Each row comes from the steps of one path. Every step used is in the known rows, and no mark comes twice. Write the path behind each row, first mark first.
Known rows:
lida/bokev: [ 2.27  3.22 -0.19 -0.05  0.47 -1.15  0.29  1.84  1.04  0.05  0.01  1.60
 -1.72  0.24  4.58  1.74 -0.25  2.95  1.76  3.98  1.66 -0.48  0.00  0.02
 -0.05]
bokev/pekif/zuga: [-3.41  2.06 -0.97 -0.57 -0.61 -0.14 -1.84 -1.12  0.05 -0.40  2.43 -0.84
  1.43  0.87 -3.76 -0.79  1.31  0.20 -0.66  2.03  2.19 -0.10  1.45  0.93
  2.51]
tole/lida/bokev: [ 1.87  1.71 -0.07 -0.93  0.81 -1.40 -0.54 -0.06 -0.04 -0.76 -1.43  1.15
 -1.40  0.44  5.80  0.90 -0.50 -1.66  0.81  2.04 -0.92 -0.81 -1.26 -1.45
 -0.83]
pekif/karasa: [ 0.02  0.52 -0.25  0.20 -0.91 -3.07 -1.14 -0.07  2.13 -1.31 -0.02 -1.96
  2.62 -2.39  0.68  2.64  1.49  4.53  1.27  1.07  1.72 -0.21  1.89 -0.61
 -0.27]
pekif/tole/lida: [-0.23 -0.53  0.75 -2.01  1.47 -1.48 -1.11  0.75  0.54 -0.77 -2.66 -1.09
  1.61  0.66  1.82  1.96 -0.94 -3.15 -1.15 -0.26 -1.53  0.71 -1.95 -2.22
 -0.95]
lida/tole: [ 0.55  0.77  1.09  2.45  1.22  1.36  2.58  3.79  1.17  1.29  0.20  1.65
 -0.39 -0.76  1.79  1.67 -1.14  3.64  0.69  1.66  3.53 -0.83  0.49  2.74
  0.21]
pekif/karasa/lida/bokev: [ 2.11  0.20 -0.35  0.98 -0.96 -1.29 -0.09 -0.77 -1.75 -0.78  1.33 -0.37
 -1.46 -2.27  4.83 -1.49  1.25  1.74  1.73 -0.85 -0.08  0.05  1.04 -1.36
 -2.72]
zuga/soral: [ 1.62 -0.72 -0.28 -0.57  2.70  0.66  0.11  3.09  5.80 -0.97 -3.66 -1.20
  0.19  3.74  1.04  1.82  1.00  6.74  1.53  3.00  2.78  1.22 -0.23  3.94
  0.60]
zuga/pekif/bokev/lida/tole: [-0.04 -1.62  0.15  3.12  1.80  0.05  2.98  1.33 -1.32  2.14  1.05  3.66
  1.09 -1.81  0.27  1.18 -0.76 -1.09 -1.87 -0.38 -0.12  0.28 -0.01  0.12
 -0.66]
bokev/lida/tole: [ 0.00 -0.69 -0.05  2.26  0.28  1.10  3.57  1.21  0.41  1.52  1.64  2.99
  0.37 -2.55  0.26  0.90 -0.25  0.55 -0.11 -0.56  1.92 -0.51  1.80  1.44
  1.89]
zuga/pekif/karasa: [ 0.67 -2.51  0.80  0.46  1.53 -1.69  0.12  2.65  2.98 -0.83 -1.34 -1.72
  2.94 -0.93 -0.28  2.84  1.56  3.94  0.60  1.03 -0.33  0.97  0.60  0.16
 -2.41]
karasa/lida/tole/pekif/zuga/soral: [-0.55 -2.89  0.88  1.84  2.97  1.09 -1.21  0.38  1.54 -0.55 -2.69  0.16
 -0.86  4.97  0.74 -3.64  0.05  1.21 -0.67 -1.41  2.29  1.04 -1.41  2.38
 -2.08]
zuga/lida/bokev/pekif: [ 1.28  2.30 -0.68 -3.57 -1.91  2.31  1.65 -1.32  0.83  0.04 -0.45 -0.92
  0.42  0.85 -1.86  0.54 -1.03 -1.77  0.80  1.48 -2.78 -1.44  0.31  0.56
  3.16]
zuga/pekif/tole: [ 0.56 -1.65  2.13 -0.16  3.32 -0.44  1.84  5.98  2.24  1.08 -2.26  0.34
  1.87  2.17 -0.78  3.39 -1.65  2.02 -1.42  1.34 -0.07  2.87 -1.91  0.03
 -3.11]
tole/pekif/bokev/lida: [-0.43  0.36 -2.43 -1.20 -0.76 -1.97 -2.28 -2.46 -1.81  1.04  1.30  1.68
  0.43 -1.12 -3.01  0.81  1.01 -3.98 -1.65  0.80 -2.01  0.59 -1.22 -3.86
  2.43]
zuga/pekif/karasa/lida: [ 0.97 -4.45 -0.26  0.19  0.29  1.21 -0.73  2.22  0.13 -1.22  0.93 -4.22
  0.43 -2.35 -0.92 -1.58  4.31  3.10  1.53 -2.11 -1.16  1.80  1.32  0.05
 -2.72]
bokev/pekif: [-0.48  2.64 -1.57 -3.37 -3.23  2.39  0.62 -0.48  1.76  0.32  0.93 -1.93
  0.01 -0.50 -5.14  2.14 -0.28  1.29  1.27  2.64 -0.48 -0.67  0.34  2.33
  4.62]
pekif/karasa/lida: [ 0.60 -2.31 -1.02  0.03 -1.26  0.12 -1.55  0.32 -0.42 -1.57  1.88 -4.27
  0.19 -3.31 -0.19 -1.69  4.24  3.57  2.07 -2.07  0.31  0.91  2.14 -0.66
 -1.28]
tole/lida/bokev/pekif/zuga: [-2.87  2.07 -0.67 -0.26 -0.45 -0.94 -1.64 -3.07 -1.64 -0.55  1.84  0.56
  0.77  0.91 -0.59 -1.75 -0.02 -3.24 -1.17  0.74  0.24 -0.63  0.48 -0.47
  0.84]
pekif/bokev/lida: [-0.51  0.70 -2.76 -0.66 -0.30 -2.40 -1.35 -1.44 -0.84  0.67  2.25  1.19
  1.74 -2.44 -1.88  2.03  2.50 -1.03 -1.16  1.81 -0.82  1.03  0.80 -2.85
  2.70]
bokev/pekif/zuga/soral: [-1.31 -0.56 -0.45  0.04  1.75  0.38 -0.49 -0.43  3.48 -1.10 -1.96 -0.75
  1.12  4.25 -1.14 -0.74  0.45  3.18 -0.29  1.06  2.31  1.02  0.26  3.59
  0.74]
lida/tole/pekif: [ 0.77  0.26  1.30  0.07 -0.08  2.10 -0.62  1.75 -0.25  1.55 -1.76  1.64
 -3.02  2.18 -1.07 -0.66 -3.15 -2.08 -0.05  0.60  0.69 -1.37 -3.59  0.34
  0.15]
karasa/pekif: [ 1.13 -0.43  1.10 -0.71  0.89  1.73  0.13  3.78  0.09 -0.34  0.11 -1.84
 -5.31 -0.03 -1.47  1.60  3.17  4.28  1.80 -0.99 -1.57  1.37  1.32  2.51
  1.12]

Write each row's path:
[-2.81 -0.20  0.49  1.80  1.10 -0.40 -2.23 -0.77 -1.78  0.54  1.32  2.42
 -0.38  1.87 -1.58 -3.09 -0.41 -3.64 -1.99 -0.46  2.25 -0.45 -0.80 -1.04
  0.20]  bokev/lida/tole/pekif/zuga
[-2.66  2.75 -0.67  0.25 -0.72 -0.78 -1.24 -2.10 -1.14 -0.19  2.50  0.71
  0.60  0.96 -1.27 -1.36  0.17 -1.06 -0.65  1.73  1.58 -0.41  1.05  0.26
  1.18]  lida/bokev/pekif/zuga
[-0.96 -0.83 -0.15  0.12  1.83 -0.29 -0.47 -2.12  2.22 -1.35 -2.73  0.12
  0.77  4.26  1.22 -1.66 -0.44  0.18 -0.78 -0.20  0.58  0.59 -0.55  2.27
 -0.44]  tole/lida/bokev/pekif/zuga/soral
[-2.20 -0.02  0.86  1.20  2.25 -0.56 -2.21  1.90 -1.27 -0.77  1.80 -0.67
 -2.31  1.27 -1.22 -1.13  3.68  2.22 -0.27 -0.37  1.50  1.34  2.03  1.08
  0.05]  karasa/pekif/zuga
[ 0.69 -1.45  1.53  0.61 -0.46 -1.09 -0.74 -1.18  0.03 -0.39 -2.25 -0.62
  1.62  0.00  0.20 -0.36 -1.66 -1.64 -0.36 -2.29 -0.79 -1.56 -0.81 -2.09
 -1.67]  zuga/lida/tole/pekif/karasa
[-0.62 -1.36  0.34  0.48  2.97 -0.11 -2.29  0.74  3.30 -1.01 -3.38 -0.01
 -0.32  5.92  0.12 -1.67  0.11  2.13 -0.43  1.11  2.70  1.06 -1.68  2.14
 -0.84]  tole/pekif/zuga/soral
[ 0.27  2.46 -1.11 -3.01 -3.10  1.07  0.91 -3.33 -0.49  0.11 -0.03 -0.21
 -0.86 -0.50 -0.83  0.70 -2.02 -3.54  0.61  0.73 -3.28 -1.44 -0.90  0.21
  2.26]  tole/lida/bokev/pekif
[-0.11  1.68 -0.53 -0.24 -3.65 -2.42  0.57 -4.21 -0.09 -0.67  0.59 -0.84
  2.01 -2.94 -0.07  1.54 -1.36  0.48  0.75 -0.95 -1.32 -1.18  1.35 -0.86
 -0.02]  lida/bokev/pekif/karasa
[ 0.44 -0.75  0.45  0.11 -0.73  1.95  0.12 -0.07 -0.72  1.70 -0.72  2.57
 -2.56  0.87 -2.10 -1.18 -2.61 -4.22 -0.60 -1.01 -0.38 -1.16 -2.66 -0.60
  1.35]  bokev/lida/tole/pekif
[-0.33 -0.47 -1.83 -0.28 -0.15 -1.68 -0.70 -1.51 -2.40  0.64  2.30  1.15
 -0.73 -2.59 -2.43  1.45  3.01 -1.51 -1.17 -1.00 -2.91  1.76  1.03 -2.38
  2.08]  karasa/pekif/bokev/lida
[ 0.18 -0.76  0.42 -2.42  4.52  1.19 -2.04  3.87  2.88 -1.93 -1.60 -3.03
  3.75  4.08 -1.05 -0.76  4.34  0.77 -0.14  2.82  1.14 -0.08  2.12 -0.94
  1.92]  pekif/zuga/lida
[ 0.41 -2.18  0.91  3.55 -0.16  1.25  2.27  1.24 -1.48  0.45  1.48 -0.34
 -0.11 -3.30  2.02 -1.55  0.45  2.43  0.65 -3.05  1.67 -0.29  1.60  1.34
 -2.46]  pekif/karasa/lida/tole
[-0.24 -1.39  0.64  1.25 -1.72 -2.00 -0.42 -2.88 -0.70  0.05 -0.57  0.89
  0.96 -2.02 -0.41 -0.17 -1.74 -2.09 -0.50 -3.02 -0.59 -1.17 -0.47 -2.17
 -1.02]  bokev/lida/tole/pekif/karasa
[ 0.88 -1.43  1.00  0.18 -0.53  3.13 -0.89  1.39 -1.58  1.35 -0.83  0.27
 -3.77  1.31 -1.25 -2.69 -1.83 -2.65  0.18 -1.48 -0.07 -0.87 -3.23  0.05
 -0.74]  karasa/lida/tole/pekif
[-0.02 -1.96 -1.40 -0.94 -3.31  1.24 -0.86 -1.89 -1.23 -1.18  2.43 -4.55
  0.27 -3.78 -2.52 -2.05  3.16  1.71  1.69 -3.08 -1.40  0.44  2.03 -0.26
 -0.23]  bokev/pekif/karasa/lida
[-2.57  1.58 -0.77  0.26 -0.98 -0.05 -1.44 -2.44 -2.19 -0.42  3.14 -0.11
  0.06  0.31 -1.48 -2.79  0.90 -1.31 -0.49  0.19  0.97 -0.05  1.36 -0.07
  0.58]  karasa/lida/bokev/pekif/zuga
[ 0.63  1.83 -1.39 -2.20 -3.92  2.35  1.16 -2.36 -1.21  0.40  1.89 -0.97
 -1.83 -1.41 -2.01 -0.83 -0.56 -0.88  1.33 -0.03 -2.22 -0.63  0.29  1.06
  1.94]  karasa/lida/bokev/pekif
[-0.33 -0.95  0.23  3.25  0.72 -0.03  2.79  0.04 -2.94  1.93  1.79  3.38
 -0.82 -2.59  0.52  0.67 -0.47 -1.09 -1.57 -2.41 -0.55  0.14  0.83  0.02
 -0.05]  karasa/pekif/bokev/lida/tole
[ 1.87  0.00  1.31 -0.25  2.19 -1.80  0.79  0.93 -0.59 -0.11 -2.56  2.12
 -0.34  1.32  5.72  1.18 -2.39 -3.25 -0.83  0.41 -2.42  0.47 -2.54 -2.16
 -3.52]  zuga/pekif/tole/lida/bokev
[-0.87 -0.14  0.40 -2.95 -0.39 -0.56 -0.38 -1.45 -0.21 -0.44 -2.20 -1.30
  1.56  0.23 -0.55  1.57 -2.09 -5.09 -1.59 -1.24 -3.23  0.29 -2.13 -1.93
  0.05]  bokev/pekif/tole/lida
[ 2.44  0.87 -0.54  0.14 -0.26  0.42 -0.10  1.29 -0.99 -0.36  1.30 -0.12
 -2.78 -1.01  4.24 -1.36  1.59  2.14  2.12  1.03  0.57  0.29  0.51 -0.25
 -1.43]  karasa/lida/bokev
[ 1.46  1.55  0.82 -0.39  0.95 -2.48  0.19 -0.42 -1.01 -0.23 -1.84  1.96
 -0.57  0.48  6.15  1.08 -2.44 -3.00 -0.47  0.42 -1.42 -0.09 -1.91 -2.57
 -2.42]  pekif/tole/lida/bokev
[-0.36 -0.94  1.60  1.13  2.63  2.57  2.38  2.24  0.29  0.43 -0.63  0.32
  2.47  1.65 -0.14 -1.20 -0.42 -0.91 -1.12 -0.39  1.09 -1.30  1.44  1.30
  0.53]  bokev/pekif/zuga/lida/tole
[ 0.46  3.51 -1.16 -2.40 -3.36  1.28  1.47 -1.98  0.26  0.64  0.98  0.22
 -1.08 -0.56 -1.66  1.24 -1.82 -0.38  1.12  2.01 -1.43 -1.13 -0.07  1.27
  2.77]  lida/bokev/pekif
[-0.17  2.53  0.86 -0.91 -1.84 -1.18  2.32 -0.87 -0.82  1.31 -0.21  1.25
  0.95  0.06 -0.55  2.24 -4.48 -1.31 -1.30 -0.44 -0.95  0.74 -1.26 -0.91
 -0.78]  lida/bokev/pekif/tole
[-0.04 -1.95  0.58  2.79 -1.50  2.03  2.69 -0.32 -2.05  0.63  1.92 -0.57
 -0.07 -3.55  0.36 -1.74 -0.39  1.11  0.40 -3.87  0.54 -0.69  1.56  1.57
 -1.69]  bokev/pekif/karasa/lida/tole
[-0.04 -0.68  1.15  1.37 -1.36 -1.74 -0.83 -1.55 -0.21  0.11 -1.29  0.17
  0.53 -1.05  0.34  0.21 -2.30 -0.72 -0.20 -2.01  0.28 -1.38 -1.01 -1.56
 -1.88]  lida/tole/pekif/karasa
